What can hang from each mark
k202: k664
k604: k183
k45: k65 k183
k183: k45 k377 k452 k604
k452: k65 k183
k664: k202
k65: k38 k452 k664
k38: k65

Known rows, with every way that one mark hangs from another
k65(k38 k452(k183(k377 k604)) k664): -24  85  -274  -51  -423  32  327  14  -185  96  -173  -178  -114  144  137  118  14  252  -321  -77  -20  18
k452(k65(k664) k183(k604)): 69  75  -261  -84  -496  -90  88  -23  -23  173  12  142  158  256  148  208  51  258  -55  -78  -13  -79
k452(k183(k377)): 81  -72  -42  -3  -97  -157  -135  -76  -124  -183  113  143  -7  -60  -332  -17  58  -44  161  -172  9  95
k183(k45 k377 k452): -103  -71  101  -67  381  -191  -147  60  -241  -466  97  4  7  -257  -267  -284  -79  -418  305  -22  -21  -103
k183(k45 k377 k452(k65) k604): -242  15  -91  -178  238  -309  -166  131  -388  -518  27  -22  114  -161  -153  -264  -93  -348  192  -66  -100  -209
k202(k664): 10  -11  215  17  -59  -157  -601  -139  29  52  154  218  -51  185  68  31  68  19  366  -5  16  93
k65(k452 k664): 16  15  55  45  -153  135  61  -63  147  227  -51  -44  -92  136  155  187  40  249  12  -6  59  8
k38(k65(k452)): 121  -47  136  88  66  -23  -154  -146  121  158  40  36  42  -49  58  66  33  19  -110  23  33  77
k183(k377 k452(k65(k38 k664)) k604): -148  21  -164  -160  13  -95  135  79  -346  -105  -131  -50  81  28  105  -44  -86  52  -103  -137  -79  -233
k604(k183(k452(k65(k38 k664(k202))))): -106  40  46  58  384  124  -94  -30  -40  52  -56  136  269  27  149  134  -19  120  110  -50  -55  -33
k45(k65(k664) k183(k377 k452)): -44  -187  -47  0  -14  215  297  110  -256  -42  46  65  -279  -163  -517  -296  -55  -548  -125  -75  65  -123
k183(k604): -56  14  -25  -10  88  -124  -525  -81  -34  -32  -57  -138  -62  60  -42  -95  2  21  237  -104  -21  115
k604(k183): -98  3  35  158  297  -16  -504  -170  -83  -92  -40  -6  -17  -132  -228  -60  12  -182  342  -197  -46  163
k452(k65(k664(k202)) k183): 114  0  31  -29  -249  10  43  -45  272  159  169  320  250  293  102  343  118  485  113  3  40  85
k604(k183(k45(k65(k38)) k377 k452)): -210  -18  87  80  585  11  12  99  -237  -366  -63  -85  -52  -469  -312  -365  -127  -630  113  -9  -76  -100
k183(k452): 125  -65  83  46  323  -84  -337  -45  -72  -15  69  88  66  -94  -145  -93  -17  -226  235  -32  34  -97
k38(k65(k452(k183) k664)): 244  -11  -64  72  -439  67  389  -126  140  386  57  163  102  115  150  245  61  153  -342  75  83  16
k38(k65(k452 k664(k202))): -23  -50  228  44  31  159  0  -105  314  276  8  42  66  176  215  172  51  372  -75  103  74  227
k183(k377 k452): -50  -105  56  -23  367  -142  -281  -3  -298  -257  43  50  -23  -179  -344  -215  -43  -314  224  -138  6  -64
k183(k45(k65(k38)) k377 k604): -206  5  65  -91  173  -94  -96  109  -3  -316  -87  -278  -189  -188  -42  -296  -81  -132  50  31  -68  62
k183(k452 k604): -9  -6  -75  -12  261  -135  -431  0  -218  -33  -56  -72  19  -10  -116  -200  -58  -273  180  -46  -3  -82
k38(k65(k452(k183(k377)) k664(k202))): -18  -69  56  -1  -204  71  281  -63  64  108  58  158  65  131  -46  142  67  267  -229  19  66  235

Rows
-45  32  -80  -50  -366  -8  487  52  -28  -151  49  24  -56  15  -26  92  28  51  -64  29  22  -25
k65(k452(k183(k45 k377)) k664)
117  -115  -98  -42  106  -44  -7  9  -391  -278  112  170  -2  -214  -293  -112  -21  -362  -116  -195  -70  -182
k45(k183(k377 k452(k65(k38))))
-370  15  92  101  313  63  -8  76  -100  -351  -75  -133  -208  -350  -355  -233  -42  -423  98  -32  -55  82
k604(k183(k45(k65(k452)) k377))
-320  -5  48  41  359  -115  -326  -58  -251  -555  -11  -74  -89  -304  -344  -253  -44  -360  412  -189  -103  156
k604(k183(k45 k377))
36  -18  26  -46  -262  44  570  92  154  -49  54  30  -70  -90  3  -6  -18  35  -130  101  21  -35
k452(k183(k45(k65(k38 k664)) k377))
112  90  -209  37  -258  -79  -139  -35  -48  140  -42  -57  -18  131  16  91  62  39  -97  -7  10  39
k65(k452(k183(k604)))
154  -22  70  65  -236  130  224  -100  289  361  73  185  155  230  167  256  93  344  -221  139  96  194
k38(k65(k452(k183) k664(k202)))
79  -9  150  -3  143  133  361  127  216  110  9  -39  2  -127  183  -82  -92  -155  -34  239  47  -234
k183(k45(k65(k38 k664)) k452)
37  -33  -6  -50  -80  -211  -9  -15  -74  -386  173  100  5  -137  -237  -86  25  -145  217  -55  -19  60
k452(k183(k45 k377))
212  47  41  62  -211  192  225  -44  338  341  1  49  70  278  306  370  102  567  -160  113  63  150
k65(k38 k452(k183) k664(k202))
297  38  -95  -18  -425  -13  293  -75  174  255  80  236  219  177  281  389  77  432  -132  -28  -4  -119
k452(k65(k38 k664) k183)
-199  84  5  -33  -170  136  234  145  213  121  -122  -257  -193  69  185  -67  -44  10  -109  191  28  -40
k183(k45(k65(k452 k664)) k604)
208  26  38  -25  -223  44  125  -52  316  221  115  261  281  274  298  401  106  613  -13  39  10  63
k452(k65(k38 k664(k202)) k183)
-9  -95  250  14  99  81  -163  -139  324  182  58  108  102  151  122  73  35  321  104  42  64  262
k38(k65(k664(k202)))
-89  6  32  -29  316  -86  -163  152  -19  -116  -12  -128  -29  -157  -114  -344  -104  -477  128  176  8  -154
k183(k45(k65) k452 k604)
341  52  -44  101  -184  2  59  -93  149  229  35  39  46  39  152  270  89  207  -168  43  23  7
k65(k38 k452(k183))
94  -14  244  36  182  10  -45  28  364  -42  67  -71  -52  -168  104  -62  -20  -24  103  156  -2  3
k183(k45(k65(k38)))
25  33  190  43  66  225  -8  -53  360  251  -74  -97  -24  228  351  275  58  577  -13  75  43  174
k65(k38 k452 k664(k202))
-98  -57  276  -14  326  147  109  161  317  7  87  40  38  5  -5  -139  -51  -97  222  275  89  -31
k183(k45(k65(k664(k202))) k452)
-228  58  39  -57  106  -15  62  147  -9  -221  -134  -344  -229  -173  24  -200  -64  -93  -143  86  -59  16
k183(k45(k65(k38 k452)) k377 k604)
36  40  -47  109  412  -58  -262  -71  -224  -54  -35  130  247  -213  -23  35  -33  -238  92  -131  -100  -179
k604(k183(k452(k65(k38))))
-67  43  -231  -31  -236  -127  -89  1  -262  -113  -60  -87  -102  38  -200  -34  37  -31  -89  -134  -20  77
k65(k452(k183(k377 k604)))
-240  -5  -55  -127  323  -231  -258  104  -371  -494  -25  -160  -42  -174  -219  -398  -112  -454  244  -55  -60  -87
k183(k45 k377 k452 k604)
75  -4  -104  83  -134  226  -27  39  23  190  -97  -232  -325  -33  -59  -92  6  -195  -366  25  -6  40
k45(k65(k38 k452) k183(k604))
-13  24  -107  -67  203  -200  -360  28  -219  -64  4  57  174  10  -25  -71  -35  -168  118  -68  -44  -202
k183(k452(k65) k604)
107  45  58  52  -130  170  159  -73  212  298  -90  -115  -76  126  349  263  31  384  -137  19  27  -11
k65(k38 k452 k664)
-38  -112  -147  -14  150  86  -32  117  -385  -160  -65  -140  -274  -220  -403  -422  -93  -614  -226  -94  -30  -81
k45(k65(k38) k183(k377 k452 k604))
167  100  -256  -76  -496  -70  196  -31  33  238  -36  68  177  244  347  280  40  387  -190  -49  -42  -105
k452(k65(k38 k664) k183(k604))
124  94  -177  42  -442  185  427  72  176  468  -147  -135  -104  182  259  169  20  215  -432  139  46  -52
k45(k65(k38 k452(k183(k604)) k664))
65  110  -113  1  -273  143  110  -2  186  316  -112  -119  17  359  356  253  63  539  -204  97  25  163
k65(k38 k452(k183(k604)) k664(k202))
